Every row comes from one small tree of marks. The marks that hang from a mark follow it in brackets, in the order of their numbers. Every link used is in the known rows. Which tree was each row made from?
Known rows
K957[K399 K826]: [ 11  -3  -5   1   3 -20 -13  -5   2  -7  -5 -11   6 -10   8   5]
K323[K98[K787] K957[K826]]: [-12  -6  11  21  10  10  30  -3  -8   0  -5   7  12  21   8 -17]
K790[K399[K339 K957[K826]]]: [  0  15 -11 -18  -2   4 -25  10  -8 -22   8  -3  -3 -14   4   7]
K790[K399[K957]]: [-17   3 -23 -23  -7   3 -20   4   8 -19   2   6   6 -15   1  -2]
K787[K957]: [-12 -12  -7  -5 -10   0  -5 -11  22  -8  -9  11   6 -10 -12  10]
K98[K323[K957]]: [ -9   1  -7 -10  -5  -7   9  -6   6   3  -8  -2  -9  -6 -14   5]
K98[K323[K957[K399[K339] K826]] K787]: [ 9 -2 12  0 -3 -7 25  1 -2  3 -7 -7 -3  8 12  3]
K339[K323[K98[K787] K957]]: [-10   4  -2  -8  -8  11  16   3  -1  22   1   9   7  19  -9 -18]
K323[K98[K787]]: [-18  -8  12   9   6   5  15  -3  18  -1   2  13  19  23 -23 -14]
K399[K339[K323[K98]] K790 K957[K826]]: [  3  23   4  19  10  12 -19  10 -12 -10  19   3 -26  -6  12   6]
K399[K339 K957[K826]]: [  4  24   1   2   0   3 -19  10  -1 -19  14   5  -8  -9  12  12]
K790[K399[K339[K323[K98[K787]]] K957]]: [ -7  15  -7 -26 -11  12 -11  15  -4  -3  13   8   2   2  -7  -7]
K339[K323]: [ -3  11 -11 -22 -15  -6 -14   1  16  11   1  -4   2   4 -20   0]
K98[K323 K787[K957[K399 K826]]]: [ -2 -25  18   3 -16 -12  32 -10  13  -7 -23  -4   2   9  15   7]
K957[K399[K339[K323[K98]] K790] K826]: [ 21   9   2  11  13  -8 -24   2 -13   4  12 -15 -15 -11  -2   7]
K323[K957[K399[K339] K826]]: [ 15  12 -14  -4   9  -5 -15   3 -14   6   8  -2  -1 -16   9   5]
K339[K323[K98[K787]]]: [ -9   2   7  -7 -12   3  11   2  13  15   1   3  10  23 -21 -14]
K787[K957[K399[K339[K323[K98]] K790] K826]]: [  9  -7   1  12   0  -3 -10  -6  -8   3  -1   0 -12 -15   4  12]

Which tree is each row?
[-16 -18  19  20  -1   5  25  -9  10  -7 -10  10  16  20  -5  -9] : K323[K98[K787[K957[K826]]]]
[ -4 -14  17  24  12   6  11  -4   4  -3   2  10   6  10  -3  -4] : K323[K98[K787[K957[K399[K339 K790] K826]]]]
[  2   5 -10  -5  -6  -3   4   0 -19  22   0   0  -3   1   1  -9] : K339[K323[K98 K957[K399 K826]]]
[-19  -5   3   9  10  15  24  -2   3   9   3  20  15  17  -8 -20] : K323[K98[K787] K957]
[  3 -17  -5   3  -8 -11  -4 -11   6  -7 -14   0   4 -16  11  12] : K787[K957[K399 K826]]
[ 8 -8 10  7 -3  3  5  0 11 -1 -4 -2  3  6 15  3] : K98[K787[K957[K399[K339[K323] K790] K826]]]
[  3  11  -3 -22  -4   9  -7  10 -16   5   4 -10   2   7 -13  -5] : K790[K399[K339[K323[K98[K787] K957[K826]]]]]
[  9  -6  -7  16  19 -13 -20  -6   5 -13  -1 -13  -4 -16  11   6] : K957[K399[K790] K826]
[  4  15 -10 -24  -5   5 -17   7 -20   6   6 -11  -5  -3 -18  -1] : K790[K399[K339[K323[K98 K957[K826]]]]]
[  5 -18  20  11  -5  -7  22  -7  10  -8 -14  -6  -8   4  11  12] : K98[K323 K787[K957[K399[K339 K790] K826]]]
[ -4  -7  14   3  -6  -4  37  -5   7  -3 -17  -7   0  17  13  -1] : K98[K323[K957[K826]] K787]
[ 11   9 -14  -1  21  -6 -39   4  12   1  19   2  -7 -23 -18   9] : K957[K399[K339 K790]]
[ 13  -3  -4   5  -3  -4 -18  -5  -2  -1  -1  -4 -12 -20   8  17] : K787[K957[K399[K339[K323] K790] K826]]
[ 10  11 -18 -16 -10  -6  -7   2 -10  18  -3  -7  -4  -5   9  -1] : K339[K323[K957[K399 K826]]]
[  7 -16  21   1 -15 -11  26  -5   8  -6 -16  -5  -2   6  10  12] : K98[K323 K787[K957[K399[K339] K826]]]
[-11 -11  -5  18  25  11  12  -2  -1  11   9  19   9   3   2 -21] : K323[K98[K787] K957[K399[K790]]]
[  4  -2   8  27  26  10   9   2 -18   6  11   7   0   4  12 -12] : K323[K98[K787] K957[K399[K339 K790] K826]]
[  7  18 -16 -31  -7   3 -24   9 -14   2   4 -15  -5  -9 -14   5] : K790[K399[K339[K323[K957[K826]]]]]
